Each row comes from the steps of one walk. Every step used is in the known rows, and no mark comes twice. Write the walk behind each row, first mark first.
In the rows, zero is written as 128.
Known rows:
q/c/j/t: [138  96  93 131 115 128 158 118 131 166 163 127 131 117 142 139 135 138
 128 143 145  97 124 125 161 151 108 126 119  82 136 214 117 168 152 137]
w/j/c/n: [111  69  69 135 119 152  44 166 141  82 153 120 135 137 116 119  94 129
 142 131 108 207 128 162 120 129 129 125 169 134 142 147 146 149 129 138]
a/t/j/c/q: [119  94  62 175 125 125 110 108  98 103 139 133  89 161 120 141 173 101
 138 125 118 175 118 134 130 149  95 130 126 105  92  48 139 130 138 177]
p/t/j/c: [138 117  53 152 137 107 117 100 141 110 109 145  57 158 119 139 128 110
 113 120 129 146 138 157 127 133 126 134 138 124 111  54 140 139 160 160]
g/a/t: [127 130 129 132 135 131 184 101  85 149 122 140 109 120 133 123 117  79
 133 131 132 122 115 132 150 133 129 122 133 119 119  72 136 119 131 159]
g/p/t/j: [144 132  82 125 132 121 154 124 126 137  93 146  68 133 143 150 106  72
 111 130 126  96 132 152 127 130 103 126 134 121 125  68 146 114 140 161]
c/j/w: [116 129 118 120 110 135 156  83 130 135 137 117 124 117 132 117 137 143
 131 128 130 110 130 103 163 131  91 112 121 102 118 109 118 159 164 133]
a/t: [129 114 118 138 140 118 152  96  99 138 121 132 122 143 134 120 142 116
 132 126 135 125 119 120 137 136 136 125 124 108 125  79 132 126 122 151]
p/t: [150 111  98 136 138 124 146 118 121 131 105 142 103 154 137 128 125 113
 113 125 134 116 135 144 130 124 148 119 131 126 143 102 137 127 132 135]
a/g/p/t: [129 161  95 131 126 143 122 169 136 122  91 133  66 127 141 166  64  83
 112 120 148  75 131 147 117 120 123 111 137 126 155  82 146 111 145 150]
t/j/c: [115 137  82 145 126 112  99 113 147 108 130 131  81 131 109 140 133 127
 128 122 124 158 131 140 125 138 106 143 135 126  97  76 133 143 156 152]
w/j/c: [105  98  80 123 121 149  83 142 134 104 133 121 122 133 116 134  99 136
 131 128 120 183 129 151 131 138 145 130 157 138 128 121 134 162 137 127]
s/w/j/t/p: [133 113 144 125 136 121  93 199 123 127 229 127 123 166 154  99  81 130
 109 144 138 146 124 143 174 129 145 119 162 129 110 212 109 132 118 118]
w/j/t/p: [135 116 113 115 130 125  79 186 128 141 223 129 126 147 146 102 111 134
 116 145 137 147 126 138 157 134 151 127 151 123 121 230 122 153 135 120]
w/j/t: [132  93  78 122 115 145 110 167 118 136 183 137 140 135 144 140 105 134
 126 147 125 147 137 131 149 137 128 122 141 116 131 212 123 150 125 130]
j/t: [131 151  99 142 127 123 135 142 117 140 174 139 128 138 140 138 132 130
 129 134 133 122 139 129 150 127 119 124 126 115 115 197 121 135 135 143]
s/w/j: [129  69 135 119 124 145 120 170 125 111 146 123 134 144 141 123  65 124
 117 140 121 156 124 137 146 132 131 119 154 134 133 126 118 121 101 112]
s/w: [128 123 156 139 134 123 147 144 123 114 137 125 125 148 135 124  98 122
 120 128 129 129 126 134 146 123 122 119 140 133 117 111 115 108 111 127]
a/t/p/h: [138 174 190 136 150  95 121 103 120 153 170 131 115 154 135  80 156 105
 119 121 148 116 116 138 150 143 138 128 132  97  90 119 128 149 118 122]
p/g/a: [128 123 124 121 128 135 168 128 127 172  82 138  88 102 125 139  87  92
 117 129 126 128 140 137 143 123 136 139 132 143 108 102 128 106 141 144]
n/c: [104 173 130 141 136 134  85 110 133  99  94 123 108 118 115 129 129 126
 133 123 138 120 138 129 109 127 139 121 127 134 115 156 133 127 139 134]
t/j: [138 110 111 130 123 113 121 123 142 131 135 135  97 124 126 132 131 120
 122 136 124 133 127 120 123 138  95 139 121 118 112  98 129 123 135 140]
q/c/k: [133  65  92 147 116 118 148 144 121 165 121 120 147 126 132 132 103 120
 130 138 143 113 120 128 114 144 127 147 134 122 147 221 134 135 120 139]
a/t/s: [142 129 133 145 148 121 191  72 109 128 137 137 129 123 135  99 147 122
 137 111 146 126 108  96 147 137 159 120 121 105 151  63 143 127 107 156]
h/p/t/j/c: [144  97  70 158 139 105  85 129 152 130 148 141  52 152 129 105 162 103
 103 122 139 141 128 142 113 139 141 140 130 133 105  70 141 130 171 156]
f/k: [148 143 103 123 127 136 108 116 118 134 117 126 129 146 140 118  73 119
 149 126 131 128 131 120 123 129 145 135 128 131 112 117 124 146 129 122]
h/p: [135 105 146 134 130 125  95 153 140 150 168 123 122 124 139  93 159 122
 119 129 138 121 117 112 113 133 141 133 120 136 122 146 128 120 138 125]
a/t/p/g: [137 101 140 129 161  93 128 109 122 177 111 128  81 152 131  89 137 118
 108 120 146 124 124 117 147 132 174 144 129 118 101  82 126 110 133 149]
k/c/q: [111 104  90 162 122 158 111 144 119  82 149 123 120 136 120 125 152 127
 151 124 123 160 141 151 134 130 112 113 131 146 115 136 142 127 127 145]
p/t/s: [161 126 110 143 146 127 183  95 131 121 125 148 109 135 139 105 132 118
 118 111 143 115 125 124 139 124 172 113 129 122 166  88 149 126 117 139]
c/j/t/s: [138 152 114 147 121 129 209  91 132 124 182 132 129 106 141 118 153 141
 140 126 148  99 121 116 176 138 140 115 118  96 140 156 130 175 142 139]
h/p/g/a/t: [139  82 133 134 143 124 159 122 110 203 113 138  79 112 140  95 137  74
 111 129 143 118 120 110 138 137 159 141 121 132  99  72 133  92 146 165]
t/p: [129 148 164 122 141 109  98 146 138 133 166 120 115 141 129  91 136 129
 118 126 140 125 117 133 135 126 150 133 137 135 118 147 126 129 137 117]
s/w/j/t/p/g: [138  89 127 124 143 115 101 195 136 160 182 129  96 163 149 106  66 130
  95 141 137 149 141 136 176 127 161 133 157 131  96 199 106 117 121 126]
n/c/q: [106 149 116 163 121 158  72 138 113  82 111 120 120 132 121 142 152 118
 140 129 125 139 135 133 104 130 118 110 122 132 114 173 137 115 126 136]
g/p/t/j/c: [123 157  53 139 135 120 138 113 132 115  91 142  54 140 127 156 107  76
 116 118 127 124 135 172 128 130 112 129 148 127 110  46 149 133 160 173]
c/j/t: [129 137 103 138 113 126 174 114 124 133 162 128 123 124 139 138 148 136
 135 140 136  99 131 138 167 137 114 121 121  99 115 174 119 173 157 134]
f/k/c/q: [131 122  64 157 122 165  88 135 109  87 142 122 121 154 132 115  97 118
 171 123 125 162 145 146 128 131 129 120 131 152 100 121 138 146 129 140]
t/s/w/j/c/q: [116  91 110 162 120 172 121 163 118  64 176 122 140 147 132 121 100 123
 134 117 120 202 115 140 149 136 144 105 161 138 140 109 137 133  95 130]

Write each row's walk:
[143  86  97 132 137 111 186  91 111 184  80 149  51 114 127 134 106  74
 116 134 129 128 131 119 148 141 113 147 123 113  90  27 134  98 143 180]	p/g/a/t/j
[108 124  90 154 131 129  71 140 141  82 147 124 127 141 112 119 123 125
 145 119 115 180 131 158 120 120 124 125 154 132 127 129 143 135 140 150]	j/c/n
[139 180 110 139 133 146 158 146 145 114 106 138  73 107 141 144  66  89
 116 105 158  75 121 127 127 121 149 105 135 122 181  68 158 113 131 155]	a/g/p/t/s
[108 174 126 125 116 146 105 179 143 120 112 117  91  99 131 166  61  99
 126 123 142  88 124 131 116 124 104 119 135 129 141 109 137 112 141 144]	a/g/p
[119 116  64 147 140 109 166  79 118 163  75 146  37 123 111 139 109  78
 121 121 127 155 134 140 149 141 123 151 137 121  73   4 136 117 163 191]	p/g/a/t/j/c
[161  66 120 135 141 144 175 138 127 106 142 143 115 151 152 104  71 115
 107 122 138 144 121 133 157 129 176 103 155 129 172  86 139 120  92 125]	p/t/s/w/j
[126  94 110 114 113 137 135  86 137 167 141 115 131 109 136 118 126 142
 123 130 139 108 124  89 157 146  86 118 120  86 140 150 118 154 159 135]	q/c/j/w
[107 109 104 139 123 138 165  87 146  91 125 115 101 107 114 113 141 144
 150 126 139 120 137 160 156 136 126 121 131 132 114  90 136 173 161 135]	k/c/j
[132  93 104 133 122 141 126 183 114 123 191 133 137 154 153 136  73 127
 118 147 126 149 135 138 167 132 123 115 152 123 119 197 110 129 109 129]	s/w/j/t
[112 112  56 168 113 100 140 122 135 112 125 125  95 137 109 143 117 118
 137 131 130 147 129 152 117 140 110 158 143 137  96 129 139 156 151 160]	t/j/c/k
[150 113 138 151 128 125 212 109 136 143 191 130 134 118 154 112 110 136
 125 126 155  99 113 112 188 146 128 112 127  84 150 181 117 147 121 139]	q/c/j/t/s/w
[137 145 168 148 139 126 181 119 132 104 154 132 131 130 139 103 102 128
 126 112 139 128 116 113 154 123 147 114 137 130 143  97 126 110  97 131]	t/s/w
[142 168 141 161 139 121 189 133 120 116 200 142 132 140 151 114 106 129
 127 119 143 121 126 113 177 123 138 111 135 119 130 162 119 119 104 147]	j/t/s/w
[119 211 168 120 123 136 149 127 130 141 122 131 131 110 137 142 107  82
 130 123 127 101 132 158 136 133  95 122 137 114 100 143 134 145 116 124]	g/p/h
[115 198 116 160 128 137 171  72 139  93 149 127 110  95 128 117 150 140
 146 121 157  92 131 118 156 137 149 109 117 101 128 183 136 173 154 146]	n/c/j/t/s
[133 169 137 135 141 103 101 160 127 143 211 133 116 150 141 103 142 132
 120 132 144 118 129 135 157 125 141 129 135 121 107 216 119 137 144 132]	j/t/p
[136 115  66 148 134 144  63 129 140  79 147 123 120 145 125  87  64 121
 177 122 125 167 146 152 124 119 132 124 147 150 117 123 146 144 133 150]	f/k/c/n
[134 115 110 106 130 134 115 187 125 185 175 139  87 122 142 113  74  99
 105 146 136 145 139 145 172 129 160 138 156 137 101 209 123 130 147 136]	w/j/t/p/g/a
[138 152 177 133 133 116  96 188 134 135 240 133 130 165 155  96  88 118
 107 142 139 141 132 156 181 138 123 117 161 110  84 236 107 155 105  97]	s/w/j/t/p/h
[131 153 166 123 149 112 151 117  94 153 159 133  95 135 135  87 127  82
 122 129 145 118 104 139 157 130 150 126 142 126 109  89 135 121 141 148]	g/a/t/p
[130 145  76 136 136 142 101 103 130 103 126 124 109 140 126 103  70 129
 165 118 137 144 147 143 134 127 148 131 136 152 101 101 134 155 140 141]	f/k/c
[144  59 112 132 129 132  74 154 144 136 151 126 146 126 132 111 110 123
 133 132 123 151 120 127 112 133 107 128 138 106 164 191 138 109 117 141]	q/c/n
[169  46 139 139 143 141 143 161 139 126 183 137 110 147 163  69 102 109
  98 124 147 136 110 117 142 134 189 110 147 137 165 104 139 112 103 122]	h/p/t/s/w/j
[133 119 150 120 149 103 102 140 150 166 120 123  88 137 125  98 121 132
 105 122 139 127 134 126 136 124 167 146 133 138 104 132 124 114 140 126]	t/p/g
[104 131  89 163 118 150  91 145 112  89 140 122 126 148 117 146 154 121
 140 120 115 173 128 151 123 132 119 119 137 135 111 127 134 138 137 140]	j/c/q
[169 103 161 162 154 119 166 136 137 127 174 140 101 151 158  69 132 105
 101 112 155 108 113 114 142 124 179 110 132 136 150  87 136  98 112 135]	h/p/t/s/w
[ 94 175 118 135 118 143 115  65 137 105 106 112 105 106 119 118 136 141
 135 124 140 102 139 103 145 131 103 106 119 110 106 131 123 157 174 139]	n/c/j/w
[134  73 124 119 118 133 149 105 142 156 117 116 127 105 132 127 130 136
 126 136 140 103 114 126 140 151 117 130 121  95 147 145 125 158 146 122]	q/c/j
[138  86 152 126 131 148 156 144 131 102 163 129 140 126 143 103  72 130
 122 125 131 155 113 116 154 132 156 113 153 131 157 115 130 124  87 119]	t/s/w/j
[114 220 161 129 114 143 109 167 154 128 118 125  99 100 132 163  71  88
 125 119 142  84 131 145 122 134  84 118 133 110 116 128 136 137 128 125]	a/g/p/h
[161  91  80 137 134 109 138 113 136 131 113 150  71 150 136 133 129 105
 108 132 129 119 135 137 125 134 118 131 125 115 126  72 139 121 141 147]	p/t/j
[133 111  87 137 131 107 133  72 111 152 150 138  94 144 136 115 142 115
 124 127 129 134 127  76 150 140  73 125 116  91 102  51 125 114 144 177]	a/t/j/w
[102  72  56 148 108 138 122 156 119 108 125 115 136 139 116 138  85 127
 140 136 126 169 128 163 120 140 151 145 165 150 127 176 142 174 133 135]	w/j/c/k
[139 173 137 151 139 139 177 159 142  98 115 135  71 127 150 141  36  83
 108 105 159  74 120 133 143 116 142  98 146 130 169  54 145  93 114 153]	a/g/p/t/s/w
[139  92 150 130 136 152 212 119  91 124 156 139 123 119 148  97  64  82
 128 127 137 151 100 120 177 137 156 107 158 123 148  54 138 116  91 150]	g/a/t/s/w/j
[143  85  43 163 137 110  79 126 148  87 130 144  68 162 118 122 125 102
 125 124 116 169 137 168 117 125 111 128 150 120 125  74 152 128 152 169]	p/t/j/c/n
[103 153 130 138 123 139 126  84 141  94  85 112 101 104 114 127 142 134
 139 130 142  98 130 140 126 137 133 118 121 117 114 131 130 164 160 126]	n/c/j
[170  67  99 143 136 106 108 140 148 152 156 145  66 146 147 101 159  99
  98 134 139 111 124 121 111 139 130 136 116 125 119  94 138 112 151 144]	h/p/t/j
[106  72  96 156 114 169  84 186 109  74 156 116 133 164 130 143  97 117
 129 132 108 199 124 160 141 135 121 111 164 143 115 125 125 130 109 125]	s/w/j/c/q
[141 139  78 133 122 127 116 164 152 124  97 140  34 123 139 170  62  75
 106 126 143  79 130 141 112 130  93 123 130 116 139  54 147 106 153 162]	a/g/p/t/j
[124  86  60 165 139 105  87 100 127  94 145 135  88 151 114 112 141 107
 144 124 117 179 120 141 125 137  98 136 142 103 110  50 148 127 141 186]	a/t/j/c/n
[115 135  98 141 142 109 148 115 158 140 161 122  62 127 122  93 138 150
 128 126 155 112 153 160 186 132 155 135 134 131  81 160 124 167 180 148]	k/c/j/t/p/g
